Each row was made from one path, in order. Every step used is in the known rows, and no mark comes twice. Write each row's path.
In the rows, 128 means zero.
Known rows:
ruzes sonu:  47 183 131 182 119 134 148 166 110 177 149 103 131 144 121 159 141 177 106 108 138 115  77 121 163 139 174 145 122 102
badu rasiv:  81 171 110 139 146 147 159 161 118 166 116 130 104 149 120 156 142 167  71 133 133  94  69 127 167 149 180 106 125  77
sito sonu vuvet figu kadusug:  85 160  95 143 171 134 126 116 136 158 120 128 140 127  75 173 127 101 105 140  71 103 103 124 115 116 153 160 121  97
puveza rasiv badu:  77 148  90 169 154 138 155 176 122 201 143 132 126 144 137 153 144 161  59 162  92  77  75 120 169 165 177  73 113  76
sonu figu:  64 157 106 155 108 147 134 151 104 166 122 115 126 129 102 173 127 136  88 123  88 121  74 104 143 118 155 122 134  94
ruzes sonu figu sito:  37 172 120 131 127 130 107 167 101 157 146 109 141 120 115 170 111 131 122 102  59 116  77  94 127 123 163 138 125 125
puveza rasiv:  62 170 103 160 137 145 154 158 127 194 142 107 126 164 109 156 151 161  54 142 111  91  81 120 170 163 171 100 121  72
ruzes sonu figu puveza:  52 172 127 172 106 131 143 150 105 160 154 121 117 124 119 168 133 154  97 113 127 134  62 109 157 115 115 156 133  98
kadusug ruzes sonu vuvet figu sito:  48 174 119 145 153 106 126 136 106 162 135  97 159 127 102 167  99 150 112 100  70 104 101 111 106 135 173 119 124 127
kadusug puveza rasiv:  72 163  94 161 141 144 140 179 127 183 142 122 124 161  84 173 149 157  30 170 125  77  80 125 173 141 161 100 126  82
sonu ruzes:  70 158 104 191 153 154 133 178 119 177 110 114 139 150  92 166 144 159  95 142 113 136  84 127 164 130 189 142 119  92
rasiv badu:  86 147  97 183 133 149 157 170 107 196 118 125 123 127 137 154 133 167  82 142 106 101  74 121 160 147 170  92 126  87
kadusug figu puveza rasiv badu:  79 158 100 178 144 143 171 178 132 198 150 135 114 150 145 155 156 179  45 150 124  90  46 118 179 170 126  94 131  86
figu sito:  61 169 107 145 128 157 135 156 106 184 110  96 134 135 110 154 120 156  95 108  84 116  81 107 142 145 164 117 139 101
vuvet figu kadusug:  83 168 100 160 143 164 151 133 120 185 121 115 136 131  81 166 110 122  87 123  83 104  96 119 135 140 158 143 133 102
vuvet figu sito sonu:  68 155 115 132 140 135 119 153 124 154 137 102 135 133  76 154 126 111  93 115  37 127  67 107 118 131 159 140 109 123
figu puveza rasiv:  69 174 105 169 132 148 167 148 127 194 146 112 114 158 112 153 155 169  45 142 137 105  70 121 178 158 128 110 132  63
vuvet figu kadusug puveza rasiv:  80 162  85 147 163 150 134 166 133 180 147 133 133 151  62 182 126 117  33 171  91  64  95 124 153 139 154 117 123  93
kadusug figu:  65 177 122 181 108 160 165 166 124 184 120  99 125 162 116 163 154 184  73 106 140 119  51 117 165 154 150 135 149 109
vuvet figu:  84 163 108 180 120 146 160 151 110 176 131 106 139 125  89 164 125 141  68 128  94 111  80 122 141 138 170 116 131  95
puveza leten:  92 160 114 186 137 158 157 155 119 180 115  94 112 131 100 146 117 139  56 138 115 127  85 136 163 142 184 137 131  71
vuvet figu kadusug puveza:  93 160  92 162 142 160 135 157 116 172 121 130 133 131  57 185 113 120  57 151 103  88  96 126 141 115 147 143 139 110
figu kadusug sito sonu:  68 177 116 143 136 163 143 118 151 179 126  97  95 180  99 153 134 139 118  96  77 134  64 115 134 135 162 190 120 100
figu sito sonu vuvet:  65 159 101 132 161 120 111 135 127 154 111 111 134 130 101 162 142 133 115 133  77 115  88 117 120 113 158 139 124  95
sonu figu kadusug:  66 163  99 137 132 166 126 132 113 173 113 124 125 136  93 173 112 118 106 119  76 113  91 103 137 124 145 149 135  99
sito sonu figu:  61 147 113 137 113 137 116 146 121 146 133 117 118 141  86 168 139 117  98 124  62 138  61 102 135 113 148 146 113 106
sito sonu:  67 157 119 156 124 144 136 146 129 165 128 103 116 159  92 151 154 148  92 120 100 137  64 119 152 133 156 146 110  98

Write each row's path:
 93 152  87 146 168 132 113 143 134 148 121 142 135 127  50 189 126 101  73 167  88  90  99 130 123  92 141 157 126 109 => sito sonu vuvet figu kadusug puveza
 62 162 117 140 112 140 128 136 134 153 137 103 102 157 102 166 134 125 108 104  55 141  50 101 124 115 161 166 119 106 => kadusug sito sonu figu
 55 161 105 127 123 148 114 155 100 164 118 107 135 121 104 168 110 126 101 112  49 118  78  93 125 123 156 118 137 111 => sonu figu sito
 75 172 108 158 146 123 141 118 146 164 119 101 110 154 116 165 151 152 114 123  99 120  74 125 125 116 175 161 128  80 => kadusug sito sonu vuvet
 82 152  93 176 148 141 166 168 121 201 147 136 113 138 139 150 145 168  51 162 115  89  67 121 177 161 137  85 122  66 => figu puveza rasiv badu
 58 172 122 176 144 100 147 132 111 164 140 104 150 134 100 171 118 164  99 113 110 105 100 125 122 130 176 123 121 111 => kadusug ruzes sonu vuvet figu
 85 154 102 163 152 112 134 135 129 150 131 120 142 120  82 173 142 116  89 147  79 110  86 128 118 111 165 135 118  93 => sito sonu vuvet figu
 48 174 117 141 135 146 120 141 113 164 140 126 130 134 104 176 113 124 125 109  87 111  91 104 139 123 152 170 122 113 => ruzes sonu figu kadusug
 85 143  81 169 156 137 141 196 121 190 143 146 124 141 115 168 142 156  36 187 106  64  76 124 172 145 167  72 117  84 => kadusug puveza rasiv badu
 33 173 126 149 121 120 144 142 118 173 170 110 117 172 111 160 131 165  68 111 114 117  70 103 160 152 122 121 114  98 => kadusug ruzes sonu figu puveza rasiv
 59 166 104 146 136 145 108 165 112 155 137 140 128 134  78 192 114 124  92 141 106  96  90 112 145  99 142 164 129 121 => ruzes sonu figu kadusug puveza
 46 170 124 159 113 125 127 162 104 158 153 117 132 127 114 174 129 143 109 113  98 119  73 104 146 119 164 145 119 110 => ruzes sonu figu
 70 194 112 166 159 130 154 118 138 178 142 107 124 138 118 176 113 138 126 105  89  94  94 124 114 125 186 181 138  99 => ruzes sonu vuvet figu kadusug sito
 75 175 102 144 164 136 134 105 151 167 112 109 109 157 108 167 141 137 127 119  90 115  85 124 120 117 165 180 129  84 => figu kadusug sito sonu vuvet
 72 159 103 157 149 120 127 130 132 156 114 116 127 139 101 166 157 145 105 142 111 118  86 127 136 114 158 141 122  81 => sito sonu vuvet
112 152  96 172 160 163 138 160 124 167 122 120 119 119  52 171  91  97  33 166  93 101 101 140 147 117 166 159 133  92 => vuvet figu kadusug puveza leten
 75 161 109 163 178 150 121 150 155 163 130 113 123 169  69 168 129 107 117 125  46 143  74 122 124 121 191 200 100 113 => vuvet figu kadusug sito sonu ruzes
 72 147  96 127 140 154  98 153 127 146 122 140 117 143  55 187 122 101  82 149  78 111  81 109 137  94 127 166 121 118 => sito sonu figu kadusug puveza
 65 158 110 138 157 132 131  97 129 165 110 105 134 165  68 162 109 132 104 105  74 122 104 117 112 137 146 144 112 118 => sito sonu vuvet figu kadusug ruzes
 52 155 118 149 168 143 101 189 141 151 122 108 139 167  82 165 151 139 110 120  67 148  53 111 143 132 170 173 106 133 => kadusug figu sito sonu ruzes
 56 178 117 149 124 160 143 168 118 181 116  93 133 149 117 160 135 169  88  94  97 115  55 104 145 155 151 131 149 125 => kadusug figu sito
 94 139 102 139 156 153 104 157 133 141 123 129 105 132  50 172 103  75  57 163  69 122  87 125 141  99 147 184 117 101 => sito sonu figu kadusug puveza leten
107 157 115 196 134 151 172 146 119 172 133 104 111 110  87 147 109 124  34 142 112 135  77 139 154 133 143 146 137  70 => vuvet figu puveza leten
 61 169 113 139 129 132 144 136 148 167 166 112  92 171 108 160 150 133  68 127  76 123  47 105 147 135 126 149 119  79 => kadusug sito sonu figu puveza rasiv
 32 168 135 153 106 124 130 145 100 161 145 100 129 158 107 167 112 165 110  86  98 133  78 100 138 135 158 134 114 127 => kadusug ruzes sonu figu
 80 169  96 165 167 125 122 157 120 156 136 141 144 116  73 195 117 125  84 159 116  74 107 131 131  98 155 157 132 111 => ruzes sonu vuvet figu kadusug puveza
 67 146 109 150 176 133  97 179 131 149 130 113 149 141  63 165 131 106 107 136  33 143  75 115 124 119 184 159  94 124 => vuvet figu sito sonu ruzes
 66 148 113 173 161 142 113 174 136 158 121 114 133 163  77 160 157 138 106 141  91 152  72 125 155 122 182 164  95 102 => sito sonu ruzes
 33 181 142 174 112 132 152 144 106 182 141  84 128 176 115 150 124 198 105  79 139 131  81 117 156 157 169 135 115 121 => kadusug ruzes sonu
 87 184  96 163 157 148 160 108 139 186 117 107 119 140 107 174 113 135 107 115  79  97  95 124 113 127 177 162 147  86 => sonu vuvet figu kadusug sito
113 158 105 194 153 131 164 135 122 164 124 113 120  97  93 157 112 120  45 159 117 122  92 145 143 120 145 145 143  59 => sonu vuvet figu puveza leten
 47 154 118 119 128 153 118 108 122 164 111 102 117 182  74 159 107 131 110  87  63 144  87  97 126 138 133 154 107 128 => sito sonu figu kadusug ruzes
 91 146  91 179 151 132 169 169 121 193 159 139 126 124 125 156 136 148  40 167  91  84  68 121 161 157 141  80 118  75 => vuvet figu puveza rasiv badu
 70 178 105 162 168 126 135 129 122 168 136 128 149 115  98 179 116 124 115 131  97  87 112 127 123 122 167 159 127 101 => ruzes sonu vuvet figu kadusug
